What can hang from each mark
F: W Y
Y: C F L
H: C S
W: F
S: G H Q
G: S
Q: L S
M: C
C: M W Y

Each row was made from one small tree. The marks that hang from a mark follow it in brackets, in alphabetical order. Every link used is in the known rows. Write each row's tree.
In the rows, 128 means zero.
Known rows
S[H[C[M]] Q]: 127	132	127	125	112	103	141	129	146	126	142	120	123	126	124	125	129	126	122	122	76	115	116	124	133	129
C[W Y[L]]: 133	129	137	113	140	127	124	123	129	133	131	146	126	115	147	117	118	121	138	128	152	141	117	135	143	126
Y[C[M W] F L]: 145	130	126	126	149	122	125	124	127	132	118	130	112	115	180	148	161	126	133	124	167	137	44	127	132	122
G[S[H[C]]]: 125	126	111	129	102	112	124	131	136	126	141	129	134	129	140	114	121	127	136	136	103	123	170	136	125	142
S[G H Q]: 126	125	129	120	124	118	136	135	129	134	143	129	139	135	114	135	74	128	118	119	110	119	140	111	126	126
C[W]: 131	118	127	124	136	140	136	129	136	133	137	126	137	127	153	131	108	129	138	130	169	133	137	143	130	130
S[H[C[Y]] Q[L]]: 125	132	146	122	113	100	136	118	138	125	138	135	121	123	91	100	124	124	121	129	68	121	124	126	136	113
Y[C[M] L]: 133	139	128	123	139	137	118	133	122	127	111	128	112	122	143	145	155	128	125	117	141	128	82	123	134	125
M[C]: 126	121	123	130	124	139	126	138	131	122	130	116	135	138	125	133	102	130	116	123	161	123	177	138	129	140
H[C S[G]]: 114	132	112	142	106	138	121	119	115	127	129	125	137	132	127	95	140	126	133	129	139	129	171	139	117	128
S[G H[C] Q]: 122	123	125	127	113	110	135	126	127	130	145	132	133	132	109	120	79	124	119	119	93	117	139	111	123	123
W[F[Y[C[M] L]]]: 122	132	133	128	143	143	119	126	122	124	117	126	122	126	122	149	159	131	139	133	117	123	118	124	130	135
Y[F[W] L]: 141	123	130	136	139	135	110	133	107	126	119	135	127	128	151	135	144	127	130	139	167	148	117	131	125	138
S[G H]: 121	123	121	125	122	131	125	131	121	136	134	126	142	139	136	136	78	126	125	121	121	122	163	119	123	133
Y[C[W]]: 126	122	130	128	144	137	131	127	132	136	133	128	129	124	147	138	118	128	133	119	175	128	102	134	124	120
F[W]: 125	122	130	137	131	145	119	138	120	131	129	130	139	135	132	135	128	129	130	129	153	135	149	137	123	141
M[C[Y[L]]]: 128	131	132	119	127	128	116	133	126	121	125	133	126	127	120	120	112	123	116	122	144	131	158	131	140	136
S[G]: 125	121	126	129	128	145	122	134	111	133	126	128	142	138	130	133	96	131	131	128	155	132	162	130	122	131
Y[C F L]: 140	127	133	131	145	131	111	127	109	127	115	128	118	123	148	134	150	130	130	132	178	143	91	129	122	121
F[W Y[C L]]: 125	121	136	137	151	141	107	139	100	133	111	143	124	125	122	134	156	126	126	128	126	132	112	122	123	129
G[S[H]]: 129	128	114	123	112	120	125	140	138	130	140	125	140	131	144	128	117	131	133	136	118	125	172	137	128	145
Y[F[W]]: 133	118	131	142	133	134	116	134	114	131	128	125	141	134	149	136	148	131	133	140	171	145	136	141	118	141
M[C[W Y[L]]]: 130	126	129	116	134	124	125	129	136	126	133	139	124	121	140	122	98	119	120	119	158	129	136	130	143	133
Q[L]: 132	126	138	129	128	145	127	129	124	125	118	123	128	134	117	123	129	135	130	138	139	132	151	144	129	122
S[H[C] Q]: 127	125	131	126	116	109	137	127	139	125	146	123	129	129	111	116	107	126	123	125	95	120	138	125	127	125
Q[L S]: 135	132	141	130	135	149	135	126	134	121	107	114	125	135	96	129	148	139	126	140	141	139	137	135	124	116
Q[S[G H[C[M]]]]: 123	133	119	132	117	124	135	121	136	128	120	116	127	135	124	138	124	127	124	120	94	126	127	111	120	127

Write each row's tree
124	125	135	133	144	133	121	137	117	134	114	119	130	127	133	136	176	133	133	131	113	124	119	138	127	128 -> F[Y[C[M]]]
127	128	131	136	149	136	110	140	106	134	106	138	118	123	135	144	179	126	126	125	108	128	90	121	128	132 -> F[W Y[C[M] L]]
132	127	132	131	130	120	109	133	118	123	125	137	128	127	134	126	132	121	115	127	156	139	138	128	134	142 -> M[C[Y[F[W] L]]]
132	126	139	124	130	134	136	133	118	128	126	135	130	134	93	127	98	135	119	130	131	126	129	121	129	114 -> S[G Q[L]]
131	131	122	126	104	102	137	132	142	122	141	134	123	125	105	108	125	131	125	138	80	117	141	128	130	126 -> G[S[H[C] Q[L]]]
124	119	121	124	120	107	144	121	136	134	152	138	132	127	126	124	67	121	123	116	102	116	119	110	126	120 -> S[G H[C[W]] Q]
138	134	128	138	143	126	110	132	113	130	111	134	114	122	161	152	180	126	125	123	153	139	56	120	125	132 -> Y[C[M] F[W] L]
136	125	127	133	143	121	131	125	133	136	128	120	125	121	178	150	164	129	137	126	170	133	63	137	126	125 -> Y[C[M W] F]
130	134	114	125	103	96	137	137	149	125	146	128	126	123	130	122	139	129	128	131	76	115	128	127	133	139 -> G[S[H[C[M]] Q]]
136	134	125	120	146	133	128	128	133	132	120	134	110	116	162	148	140	125	130	114	151	127	60	122	136	121 -> Y[C[M W] L]
124	145	134	125	113	114	123	120	128	121	133	136	121	114	103	76	171	124	129	132	117	135	133	137	135	121 -> H[C[Y[L]] S[Q]]
125	117	122	125	139	141	131	128	136	121	134	129	130	129	130	142	94	124	127	128	147	120	159	128	134	141 -> M[C[W[F[Y[L]]]]]
143	134	133	118	139	112	126	122	131	132	125	138	122	112	178	130	164	122	141	134	142	145	75	138	145	131 -> C[M W Y[F L]]
124	128	128	132	121	128	134	120	141	124	127	111	129	133	114	126	129	129	127	129	112	132	146	126	119	126 -> Q[S[H[C]]]
125	124	135	126	139	150	118	127	117	121	123	128	134	131	114	136	131	132	144	146	126	131	168	134	128	140 -> W[F[Y[L]]]
129	127	125	122	142	140	135	124	138	127	127	130	127	122	153	150	142	127	146	136	119	125	117	132	139	140 -> C[M W[F[Y[L]]]]
127	118	129	123	146	146	130	122	130	127	133	134	133	125	136	138	113	127	147	141	141	130	144	134	132	135 -> C[W[F[Y[L]]]]
123	143	120	135	108	120	137	126	141	121	134	115	124	123	123	101	187	130	129	129	110	123	127	143	130	128 -> H[C[M] S[Q]]
124	138	128	130	120	136	134	129	124	127	127	126	133	132	97	106	136	135	121	132	137	125	144	130	125	116 -> H[S[G Q[L]]]
130	134	133	126	112	105	144	124	145	123	132	124	115	127	111	121	136	127	118	125	59	113	106	124	135	118 -> S[H[C[M]] Q[L]]
121	127	122	133	119	128	132	119	130	128	125	119	132	137	111	129	105	127	125	123	111	129	148	112	115	125 -> Q[S[G H[C]]]
128	130	126	127	140	132	135	129	139	136	128	123	123	122	161	148	145	128	133	115	154	123	77	133	131	124 -> Y[C[M W]]
124	130	129	133	118	131	135	113	129	124	114	124	122	137	95	125	111	129	120	127	94	126	136	112	118	113 -> Q[L S[G H[C]]]
127	131	132	127	128	137	136	122	130	128	112	120	128	139	99	138	106	133	118	128	110	128	138	112	120	116 -> Q[L S[G H]]
121	136	124	137	107	127	133	119	122	122	128	131	126	129	93	90	141	130	123	132	117	123	143	130	121	113 -> H[C S[G Q[L]]]
118	134	119	137	108	127	131	124	122	125	137	127	134	129	105	94	138	128	126	127	131	125	150	131	120	122 -> H[C S[G Q]]
125	129	126	126	129	136	133	128	131	132	123	116	138	139	115	142	99	131	123	123	125	131	148	112	118	127 -> Q[S[G H]]
122	115	131	128	141	145	134	123	135	130	139	127	143	129	137	139	116	130	150	142	142	128	158	142	128	138 -> C[W[F[Y]]]
129	128	134	121	123	119	139	131	128	132	132	133	131	135	99	130	78	129	113	123	96	116	131	111	128	115 -> S[G H Q[L]]
